Known rows, with every step that occurs:
K > J: 9  0  -9  -6  -3  -4  -25  3  4  16  -19  1  -13  -51  -7  -38  -7  4  -13  26  1  14  10  -25  -2  10  12  -36  -45  -1  1  16  6  -23  16  9  -2  -14
M > J > L > N: 47  -6  67  -8  -1  16  -9  58  20  46  -12  0  30  7  -34  -57  9  -20  6  0  4  10  -30  -21  -18  22  4  1  -22  -4  -13  -8  82  -46  3  -12  13  1
N > A > T > L > J > M: 21  -24  49  1  -4  57  -5  28  -2  32  49  -22  -8  -78  39  -17  -15  -8  17  -2  -9  -12  -18  3  3  -10  45  -20  -8  -8  -23  -48  -21  -17  9  -12  -4  -32
L > N > A: 65  7  26  -15  -7  19  -13  38  16  24  -8  -4  11  -30  -5  -43  -13  -5  5  40  2  -17  -14  -4  -16  21  8  -17  -18  -13  -25  -17  46  -19  18  1  -6  16
N > A > V > K: 27  -5  -7  -16  -15  25  -10  15  4  32  6  -19  13  -1  9  31  -10  -10  28  20  -8  28  -63  -12  -17  -5  28  -7  -6  -11  -46  -71  29  -49  24  -3  1  -8
J > L > N: 48  -12  32  -5  2  29  -3  77  16  29  -24  -3  28  2  -12  -57  -1  -13  14  12  9  -2  3  -16  -15  19  -12  -26  -13  -6  -4  -11  47  -38  12  -3  9  7
M > J > L > N > A: 69  5  78  -16  -3  43  -3  62  18  52  -3  -11  26  -15  -16  -38  -2  -20  17  15  -1  -15  -47  -11  -23  23  17  5  -17  -15  -27  -11  90  -28  6  -14  3  -2
P > V > K > J > A > B: 68  -22  6  -18  21  41  -37  -14  3  43  -38  10  11  -35  -6  -9  2  -10  25  -5  -3  54  -91  -22  -19  -21  20  -38  -63  -16  -25  41  -32  -82  22  25  7  -21
J > K > V > A > E: 37  21  -4  5  -11  8  -22  -6  1  21  -26  -7  2  -22  38  13  3  -15  7  15  20  -17  98  3  -6  -20  4  7  -10  -3  7  -10  -7  -40  32  -9  -4  -9
V > A > T > L > N: 43  -9  46  21  -28  12  -13  93  25  3  -7  -2  16  -27  1  1  -1  -4  14  18  13  1  -10  -6  -13  -6  10  -39  -27  -9  -17  -33  27  -53  33  -10  0  -12
P > V > A > J: 71  10  11  -1  -7  -50  -30  21  12  34  -22  24  24  3  7  20  -1  -8  32  22  2  46  -51  4  -11  -14  8  -30  -41  -26  -39  30  -20  -31  20  9  -1  1
A > J > K > V: 24  8  -8  -6  9  3  -9  7  -4  57  -21  0  14  -50  20  -50  17  -17  5  28  12  5  27  -15  5  -14  20  11  -2  15  -9  -19  -8  -22  3  0  -2  -3
T > L > J > A > V > K: 49  -40  43  -1  -11  3  -1  -12  2  47  32  -12  34  59  38  19  10  -19  51  -3  -10  32  -45  -20  -19  -12  21  9  -32  -3  -49  -73  31  -97  25  -4  15  -25
K > V > A > E: 28  17  -30  -4  -19  -42  -24  8  7  6  -15  -4  -3  8  27  28  -2  -4  -7  22  8  14  81  0  -3  -13  1  5  -18  -7  20  8  -8  -36  40  -2  -4  6
L > N > A > V > K: 54  2  18  -22  -13  13  -7  36  13  35  -9  -11  27  -13  -7  -24  -10  -13  22  26  5  15  -74  -14  -22  10  15  -12  -3  -8  -48  -72  60  -64  24  -7  0  7
P > V > A: 82  12  20  2  -6  -12  -41  10  16  16  -20  9  8  9  -25  42  -10  -1  34  15  -2  25  -30  4  -13  -12  2  -43  -45  -29  -30  23  -10  -44  28  9  6  4
L > N > A > T: 36  -8  25  -9  -15  46  -10  60  18  19  -4  -17  17  -85  7  -11  -11  0  3  33  13  -9  -25  -3  -7  16  20  -21  -12  -4  -24  -47  26  -16  17  -7  -12  18
M > J: 17  2  28  -4  -8  -11  -25  -5  19  33  11  -1  1  1  -27  -10  6  -10  -6  7  -11  28  -16  -16  -12  8  25  8  -41  -6  -21  -7  43  -33  12  -3  10  0
A > V: 5  -8  -22  -7  -10  -16  -14  8  12  10  1  -12  6  4  -10  1  0  -7  5  19  -12  44  0  -9  -8  -3  7  18  -9  1  -20  -45  15  -44  23  5  5  13
A > E: -22  -11  -20  -3  -11  -4  -20  -4  16  12  -4  1  3  20  39  17  -1  -6  -9  17  -5  19  58  -2  -10  2  6  9  -24  -9  6  -8  2  -26  23  5  6  10
M > J > P > V: 66  2  53  -11  17  4  -40  -53  31  48  5  2  13  8  -51  20  9  -3  11  7  -22  62  -66  0  -1  -12  29  -34  -51  -34  -38  31  28  -55  0  -3  25  26
T > L: -4  -17  21  9  -13  12  -17  37  17  15  10  -3  -4  38  1  8  2  -5  13  19  -22  11  12  -15  -13  -7  16  -13  -29  -9  -11  -13  13  -39  20  10  16  -16
J > K > V: 30  9  0  -1  8  37  -19  -8  -1  36  -21  -15  -4  -39  -11  -33  7  -11  5  18  8  -14  50  -15  2  -12  15  -3  -9  13  -2  -26  3  -35  13  1  3  1
T > L > J > M: 24  -17  45  3  7  5  -12  2  0  33  37  -2  -11  0  10  -68  -6  -13  9  -9  -15  2  13  -8  -1  -4  19  -27  -20  -9  -15  -10  -4  -39  11  -4  12  -30
T > L > J: 25  -13  35  6  -19  -14  -20  21  13  31  30  -3  4  51  16  -14  -4  -5  24  15  -15  3  25  -11  -1  4  20  -9  -40  -7  -22  -20  27  -36  15  -4  11  -6
M > J > K > V > A: 78  34  40  6  -4  1  -28  -4  3  39  -11  -9  0  -38  -28  -16  11  -18  10  4  16  -7  28  -11  -9  -15  25  6  -25  0  -18  -5  34  -47  21  -18  1  -15
T > L > N > A: 46  -2  53  -6  -14  32  -10  58  22  24  3  -6  10  12  5  -23  -7  -8  16  43  -12  -27  -21  -8  -21  8  14  -15  -18  -14  -29  -23  53  -32  19  4  5  -5
V > K > J > L: 18  -16  11  -5  -1  47  -11  52  -7  44  -31  -4  10  -21  2  -22  -8  -6  17  -5  11  15  -36  -36  -9  5  12  -67  -34  -5  3  -2  24  -47  10  -3  9  -42
V > K > J > L > N: 52  -11  32  -9  4  38  -9  69  1  46  -46  2  26  -29  -9  -75  -5  -8  11  4  25  -1  -54  -39  -13  18  -1  -77  -28  -1  1  -4  60  -61  7  -6  6  -29

Rows:
81  3  28  3  -10  -27  7  110  10  42  -31  19  45  -7  18  -58  0  -21  24  17  21  17  -17  -7  -18  7  -13  -36  -17  -17  -18  10  38  -29  21  -9  -4  -7 | V > A > J > L > N
40  3  32  -5  9  -3  -20  -21  25  43  20  -3  4  -11  -31  -9  11  -8  -9  9  -17  59  -14  -8  -2  -4  30  -24  -42  -25  -23  13  48  -38  8  -12  19  16 | M > J > P
13  -1  -2  -8  20  16  -18  -14  -9  17  -12  1  -27  -108  -11  -90  -11  -3  -27  1  2  13  -11  -22  -2  2  10  -52  -26  -3  12  25  -28  -23  11  10  0  -33 | K > J > M
86  21  -24  -4  0  -52  -6  21  4  41  -7  3  16  -28  9  -13  8  -8  3  33  4  65  14  -1  13  -26  16  -40  -25  -21  -6  26  -5  -30  25  -8  -1  17 | K > V > A > J > P
93  31  -7  3  -2  -17  -27  28  -5  43  -8  -10  -2  -43  -7  -65  -5  -22  20  3  11  3  81  7  4  -22  21  6  -26  1  -10  6  -4  -41  32  -12  -10  2 | L > J > K > V > A > B
50  9  -11  5  -17  -51  -9  51  7  26  -7  17  16  -12  23  -10  -2  -12  11  24  8  40  -1  -2  -11  -7  11  -26  -32  -18  -24  12  0  -13  29  1  -7  -8 | V > A > J
104  20  28  -5  11  -18  -44  1  31  40  -3  9  6  -1  -59  8  3  -15  16  -3  -24  89  -53  16  -10  -35  32  -32  -59  -49  -36  67  9  -62  25  -4  14  21 | M > J > P > V > A > B
38  1  44  5  -4  25  -19  -7  -2  53  11  -17  2  15  12  -38  7  -12  27  15  -1  -32  62  -13  6  -13  27  8  -20  14  -13  -37  22  -48  8  -10  8  -12 | T > L > J > K > V
-6  -26  41  10  -19  29  -12  75  27  11  -2  -8  16  -22  3  -19  5  -1  3  19  4  2  -13  -14  -8  0  16  -23  -18  4  -13  -48  28  -51  15  -4  7  2 | A > T > L > N
44  -19  12  -8  6  21  -11  -18  -2  23  -17  -1  1  -60  19  -17  5  -2  -1  21  5  10  -7  -29  -14  4  4  -22  -50  -4  -4  17  -4  -37  21  15  0  -21 | K > J > A
59  2  65  -21  -5  20  3  49  17  45  -1  -19  34  -10  -19  -33  1  -23  19  18  -8  6  -63  -8  -25  16  13  40  2  -5  -34  -50  88  -48  8  -14  3  3 | M > J > L > N > A > V
67  4  46  -21  4  37  -6  92  20  51  -8  -9  19  -19  -23  -70  -4  -30  9  8  -14  13  -34  -4  -26  10  25  25  -17  -16  -19  11  72  -32  13  -7  0  3 | M > J > L > N > A > B
43  10  5  15  -8  42  -17  34  -1  20  -21  -22  2  -98  5  17  2  -7  14  8  28  -9  44  -3  4  -25  21  -21  -9  9  -5  -43  -18  -37  27  -15  -11  -10 | J > K > V > A > T
11  -16  42  12  -10  44  -17  15  0  44  14  -28  7  -38  24  -14  9  -8  25  7  9  -24  49  -11  16  -18  38  4  -11  26  -11  -69  -1  -48  4  -18  1  -9 | A > T > L > J > K > V
78  11  -9  0  -2  -13  -45  39  19  12  -25  13  -1  8  -35  10  -11  -11  25  6  -16  54  -22  12  -16  -26  10  -19  -46  -31  -25  47  -26  -48  36  15  2  10 | P > V > A > B
73  -24  28  -6  -1  1  -9  -26  2  38  20  -5  21  -5  28  -14  2  -9  25  8  4  11  21  -10  -9  11  7  2  -49  -6  -28  -18  13  -36  21  0  1  6 | L > J > A
60  25  9  3  -15  -22  -25  -22  -3  39  -6  -6  11  -11  47  -11  -3  -13  18  11  25  -26  114  8  5  -10  8  6  -21  1  -2  -15  5  -37  27  -21  -8  -1 | L > J > K > V > A > E
28  18  35  -5  9  26  -24  -24  4  51  -8  -14  -2  -38  -33  -42  18  -17  -4  6  5  -6  16  -20  -2  -7  30  26  -18  13  -12  -19  36  -43  4  -12  8  -4 | M > J > K > V
-7  -25  30  7  -22  66  -8  59  15  16  20  -23  -2  -30  31  58  -7  0  19  26  -15  -6  -18  -4  -8  -13  41  -7  -16  -7  -25  -55  0  -14  19  0  -2  -19 | N > A > T > L
32  -20  -2  -11  10  2  -6  -32  -2  14  -14  -12  8  -56  18  -12  8  -6  2  25  -3  35  -23  -24  -14  -3  2  11  -34  5  -15  -21  2  -56  26  14  -3  -15 | K > J > A > V
37  -14  38  24  -36  -13  -17  57  12  18  28  -8  9  0  27  33  -9  -2  30  7  5  8  21  1  0  -10  28  -27  -40  -9  -25  -35  8  -37  29  -19  -2  -17 | V > A > T > L > J
-31  -33  18  14  -19  38  -14  55  18  9  11  -13  -1  -5  15  39  4  -1  8  13  -11  19  -7  -13  -4  -14  30  -14  -22  0  -9  -47  -7  -36  17  1  7  -12 | A > T > L
54  4  22  -23  15  4  5  38  1  43  -3  12  15  -93  21  -116  -7  -20  -9  26  8  3  -49  -2  -11  10  12  -27  4  -13  -26  1  4  -7  6  3  -10  -12 | L > N > A > J > M
9  -14  -17  -8  -11  -2  -14  14  7  25  -4  -9  15  19  -8  9  1  -9  16  5  -3  52  -47  -21  -12  -6  17  -14  -11  -2  -31  -61  25  -68  23  -1  10  -2 | A > V > K
65  22  -18  -1  -13  -35  -23  29  3  10  -13  -8  -6  -12  -21  4  -4  -3  4  22  7  10  42  -10  -2  -11  4  -16  -24  -6  3  6  1  -36  37  -1  -4  7 | K > V > A
3  -5  -20  -10  -11  -15  -18  -2  0  26  -21  -7  5  -31  -9  -19  -4  -1  2  12  3  44  -51  -33  -7  -2  18  -30  -26  5  -17  -37  20  -65  19  1  3  -21 | A > V > K > J
36  -4  13  -13  6  14  -47  -23  5  42  -38  10  5  -24  -26  1  -8  6  20  8  6  26  -90  -28  -6  -2  18  -71  -54  -10  -23  18  -3  -64  8  12  12  -17 | P > V > K > J
-3  -1  -8  -13  -16  22  -16  6  13  17  4  -8  1  -3  53  39  -11  -5  2  33  -10  -4  39  6  -15  4  17  13  -17  -19  -9  -14  6  -6  25  4  -4  3 | N > A > E
43  -22  47  5  -12  49  -6  27  16  45  49  -28  12  -25  41  31  -8  1  27  25  -16  18  1  9  12  -14  49  -37  -33  -22  -33  -44  19  -21  11  -21  2  6 | N > A > T > L > J > P
43  -2  23  -11  -10  28  -11  91  24  24  -1  -4  0  4  -3  -53  -6  -16  9  34  -25  0  -11  -2  -22  -8  24  6  -20  -17  -22  1  35  -37  27  11  3  3 | T > L > N > A > B
24  5  52  5  4  36  -20  -17  13  48  0  -4  4  -27  -20  -28  12  -20  6  -1  4  0  1  -13  -15  0  30  5  -30  -2  -33  -20  47  -34  4  -10  11  -14 | M > J > K
64  -28  18  -11  -5  -6  -4  -26  -2  45  21  -12  36  21  27  5  5  -17  39  -4  7  41  -45  -17  -14  0  15  5  -31  -2  -48  -72  24  -80  25  -7  6  -4 | L > J > A > V > K
42  -11  18  -9  -2  26  -41  -4  13  39  -21  8  16  30  -25  31  -4  -3  35  -1  -2  32  -79  -14  -13  -8  18  -49  -38  -19  -39  -8  -2  -64  12  9  18  2 | P > V > K
45  1  31  9  -26  -4  -16  86  17  3  -12  -12  10  -36  -11  -10  3  -2  7  24  15  -4  7  -12  0  -15  11  -21  -13  7  2  -32  18  -62  31  -10  -3  2 | K > V > A > T > L > N
